What can hang from each mark:
J954: J11 J114 J126
J23: J493 J954
J114: J544
J762: J126 J935
J493: J11 J23 J126
J889: J762
J926: J493
J935: J762 J954

Each row was made from one small tree. Brackets hold a mark, then the marks that hang from it, in the order of their numbers. Every link used is in the known rows. Write each row's tree.
Known rows:
(J762 J935): [ 0.55 -2.18 -0.59 -1.81 -0.19  0.54 -0.84 -0.68  0.74 -0.48  0.43  1.48
  1.14  0.72 -1.44 -0.88  0.43 -1.35 -0.02]
(J954 J114): [-0.23 -0.64 -1.95 -2.13  0.90  1.32  2.19  0.18  0.29  1.65 -0.55  0.12
 -0.45 -0.67 -0.68 -0.60  0.49  0.73  1.75]
(J23 (J493 J126) (J954 (J114 J544))): [-1.78 -1.82 -3.94 -4.23  0.10 -1.10 -1.71  4.89 -3.09  2.97 -1.37 -1.60
 -0.76  1.61  0.68 -1.81 -0.53  2.28  0.62]
(J493 J11 (J23 J954)): [-2.54 -4.18 -0.97 -0.16 -2.11 -0.05 -3.41  1.00 -3.51 -1.13  1.65 -2.01
  2.57 -0.95  1.78 -3.33 -1.02  3.84 -1.64]
(J762 J126 (J935 (J954 J114))): [-1.11 -7.74 -5.51 -4.06  2.05 -0.51  0.46  1.61 -1.59  1.58 -0.39  1.16
  0.43  0.81 -3.49 -2.22  1.21 -2.21  0.17]
(J23 J493 (J954 J126)): [-2.13  0.87 -3.18 -2.74  0.36 -0.15 -2.53  2.04 -1.58  2.81  0.60 -2.61
 -1.03  2.67 -0.99 -3.35 -0.79 -0.09  1.79]
(J493 J11 J23 J126): [-2.79 -7.86 -0.44 -1.57 -1.67 -2.41 -0.59  2.39 -3.57 -0.65 -0.69 -1.75
  2.16 -2.33 -0.27 -1.19  0.04  5.39 -1.79]
(J889 (J762 J126 (J935 (J954 J114)))): [-2.78 -7.20 -2.46 -3.71  3.74 -1.46  1.32  2.43 -2.24  1.61  1.54  0.98
  1.79  2.62 -3.91 -2.91 -0.21 -2.48  0.21]
(J23 J954): [-0.02  1.48 -0.95 -0.93 -0.07 -0.35 -2.75  0.90 -1.58 -0.15  1.65 -0.42
  0.89  1.43  1.40 -2.19 -0.80  0.15 -0.01]
(J926 (J493 (J23 (J954 J11 (J114 J544))))): [-4.15 -0.90 -4.92 -0.48 -1.57  3.14 -0.53  4.54 -2.15  2.52 -0.57  0.62
 -0.51  0.84  2.47 -3.34 -2.98  2.97  0.58]
(J23 (J493 J126) (J954 J114)): [-2.07 -1.15 -3.13 -5.92  1.41 -1.56 -1.40  3.62 -3.24  3.37 -0.78 -2.20
 -0.41  1.06 -1.17 -3.00 -0.51  1.71  1.80]
(J935 (J762 J126) (J954 J11 J114)): [-4.13 -5.55 -6.53 -0.74  1.42 -1.50  2.79  2.91 -2.74  2.77  0.35  1.10
 -1.17  0.94 -2.83 -1.01 -2.94 -1.39  0.55]
(J954 J11 J114): [-1.01  0.62 -3.07 -1.14 -0.61  0.75  3.17  1.96  0.09  2.46 -0.65  1.17
 -0.83 -0.43 -1.32 -1.35 -2.13  0.21  2.16]
(J493 J11): [-1.09 -2.75  0.31  0.09 -1.70 -1.23  0.24 -0.33 -0.92 -0.57  0.37 -0.52
  2.10 -1.04 -0.75 -0.74 -0.74  2.25 -0.93]
(J926 (J493 J23 J126)): [-3.47 -4.34 -0.41 -2.44  0.65 -0.66 -0.54  2.32 -2.39  0.77 -1.63 -0.93
  0.31 -0.66 -0.34 -1.15  0.32  3.27 -0.51]
(J23 J493 (J954 J11 J126)): [-2.92  2.25 -4.49 -1.94 -1.02 -0.70 -1.57  3.73 -1.99  3.41  0.36 -1.64
 -1.23  2.86 -1.60 -4.03 -3.32 -0.34  2.12]
(J493 J11 (J23 J954) J126): [-2.90 -6.28 -1.34 -2.26 -1.73 -2.69 -3.29  3.21 -5.11 -0.84  0.91 -2.02
  3.01 -0.81  1.19 -3.47 -0.83  5.40 -1.96]
(J23 (J954 J11 (J114 J544) J126)): [-1.65  0.67 -7.45 -1.46 -1.58  1.47  1.33  4.76 -1.10  3.27  0.46  0.83
 -0.94  2.32  0.75 -3.40 -2.56  1.54  2.52]
(J926 (J493 J11 J23 J126)): [-4.69 -7.25 -0.18 -2.44 -1.02 -1.90 -0.22  2.01 -3.14  0.17 -1.20 -1.59
  2.44 -1.73 -0.99 -1.78 -0.45  5.67 -1.53]
(J889 (J762 J126 J935)): [-1.28 -4.69  1.02 -2.76  2.17 -1.94  0.05  1.20 -0.92 -0.91  1.74  1.61
  3.08  3.67 -2.28 -2.98 -1.06 -1.77 -0.58]

Write each row's tree:
[-4.53 -2.32 -4.70 -4.43 -0.08 -0.17 -0.14  5.11 -3.85  2.99 -0.54 -0.23
  0.24  0.44 -0.05 -4.75 -2.59  3.68  1.79] => (J926 (J493 (J23 (J954 J11 J114)) J126))
[-3.95 -1.71 -3.55 -2.24  0.65  1.89 -2.24  2.02 -1.86  1.78  0.91 -1.94
 -0.47  1.48  0.83 -4.20 -0.17  2.39  1.32] => (J926 (J493 (J23 (J954 J126))))
[-5.03 -0.89 -6.65 -3.52  0.11  2.81  0.98  3.89 -1.85  4.19  0.27 -0.67
 -0.93  1.21 -0.51 -5.41 -2.41  2.57  3.37] => (J926 (J493 (J23 (J954 J11 J114 J126))))
[-4.76 -0.33 -4.81 -1.43 -0.91  1.36 -1.39  3.80 -2.30  2.40  0.77 -0.71
 -0.40  1.81  0.10 -4.88 -2.73  2.05  1.63] => (J926 (J493 (J23 (J954 J11 J126))))
[-4.80 -7.16 -4.06 -3.55 -1.40 -0.27 -1.25  4.47 -4.32  1.42 -0.74 -1.12
  2.36 -0.62  1.75 -3.65 -0.97  7.08 -0.95] => (J926 (J493 J11 (J23 (J954 (J114 J544))) J126))
[-1.69 -0.91 -6.60 -0.66 -1.51  1.82  4.03  3.79  0.43  3.52 -1.15  1.07
 -1.66  0.80 -0.76 -1.09 -1.61  1.59  2.48] => (J954 J11 (J114 J544) J126)
[-4.16  0.38 -2.13 -0.05 -1.36  1.02 -2.56  2.88 -2.49  1.19  0.66  0.02
  0.32  0.95  1.27 -3.91 -3.12  1.54 -0.03] => (J926 (J493 (J23 (J954 J11))))
[-2.63 -5.53 -3.51 -0.70 -2.35  1.97 -1.59  2.57 -3.22  0.33  0.34 -1.42
  1.71 -1.13  2.96 -2.70 -0.71  5.34 -0.98] => (J493 J11 (J23 (J954 (J114 J544))))
[-3.15 -1.85 -3.30 -2.98 -1.30 -1.33 -2.13  1.79 -2.44  2.18  0.67 -3.32
  0.92  1.47 -1.65 -4.05 -1.52  2.34  0.82] => (J23 (J493 J11) (J954 J126))
[-2.57 -0.36 -5.20 -3.25 -1.51 -1.52 -0.75  6.54 -3.49  3.77 -1.74 -0.42
 -1.04  1.80 -0.02 -2.62 -3.07  1.92  0.89] => (J23 (J493 J126) (J954 J11 (J114 J544)))
[-5.12 -5.03 -5.29 -4.45 -0.01  2.13  0.34  2.04 -2.44  2.84  0.78 -2.34
  1.41  0.00 -0.41 -5.54 -0.75  5.35  2.12] => (J926 (J493 J11 (J23 (J954 J114 J126))))
[-1.69  1.38 -6.75 -3.11 -0.24  0.76  1.66  3.46 -1.23  3.58  1.14  0.13
 -0.66  1.95 -0.96 -4.64 -2.40  0.74  3.61] => (J23 (J954 J11 J114 J126))
[-2.33 -5.10 -8.67 -1.26 -1.00  1.39  2.38  4.56 -0.76  4.02 -0.67  1.80
 -1.38  1.13 -3.29 -1.25 -0.95 -1.26  1.38] => (J762 (J935 (J954 J11 (J114 J544) J126)))
[-3.02 -2.25 -7.54 -0.85 -1.91  2.83  0.35  5.26 -2.15  3.02 -0.10 -0.37
 -1.28  0.90  1.84 -3.51 -1.84  3.19  1.97] => (J493 (J23 (J954 J11 (J114 J544) J126)))
[-0.82 -0.76 -6.25 -2.41  0.00  2.09  0.34  2.95 -0.93  2.65  0.47 -0.43
 -0.72  2.12  1.39 -2.62  0.11  1.83  2.14] => (J23 (J954 (J114 J544) J126))
[-2.96  1.59 -6.47 -4.10 -0.04  0.67  0.70  4.04 -1.52  5.24 -0.21 -1.51
 -1.93  2.16 -2.20 -4.46 -2.86  0.36  3.77] => (J23 J493 (J954 J11 J114 J126))
[-3.27 -4.76 -1.65 -1.16  2.30 -1.06  0.45  2.29 -1.54  2.01  2.63 -0.28
  0.95  2.77 -4.01 -1.88 -0.28 -2.56  0.44] => (J889 (J762 (J935 (J954 J126))))
[-3.40 -5.30 -3.60 -3.54  3.32  0.22  2.61  2.39 -1.30  3.67  2.25 -0.11
  0.60  2.14 -4.72 -2.47  0.20 -1.75  2.33] => (J889 (J762 (J935 (J954 J114 J126))))
[-3.34 -6.34 -6.14 -1.82 -2.18  2.37 -0.48  3.28 -2.70  1.73  0.67 -2.06
  1.08 -0.29  1.80 -3.57 -0.26  5.90  0.59] => (J493 J11 (J23 (J954 (J114 J544) J126)))
[-3.28 -2.55 -5.13 -5.06 -0.25 -0.02 -0.02  2.05 -2.08  3.87  0.35 -3.25
  0.48  0.96 -2.25 -4.66 -1.16  3.02  2.59] => (J23 (J493 J11) (J954 J114 J126))
[-2.65 -8.09 -3.12 -1.99  2.36 -0.87  0.88  3.88 -2.36  1.46  0.96  1.58
  1.41  2.90 -2.21 -1.72 -0.33 -1.84 -0.93] => (J889 (J762 J126 (J935 (J954 (J114 J544)))))
[-1.61 -0.07 -5.83 -2.32 -0.24  1.06  4.51  2.69  0.61  3.74 -0.57  0.55
 -1.50  0.49 -2.54 -2.10 -1.64  0.86  3.72] => (J954 J11 J114 J126)
[-2.37 -0.98 -0.52 -1.83 -1.68 -1.68 -3.37  1.03 -2.82  0.69  0.61 -2.65
  1.71  0.70 -0.36 -3.03 -1.92  1.77 -0.84] => (J23 (J493 J11) J954)
[-3.96 -5.02 -6.46 -1.31  2.73  0.94  3.01  0.91 -1.47  3.97  1.26 -1.12
 -2.06  0.11 -3.08  0.14 -0.08 -0.33  2.32] => (J935 J762 (J954 J114 J126))
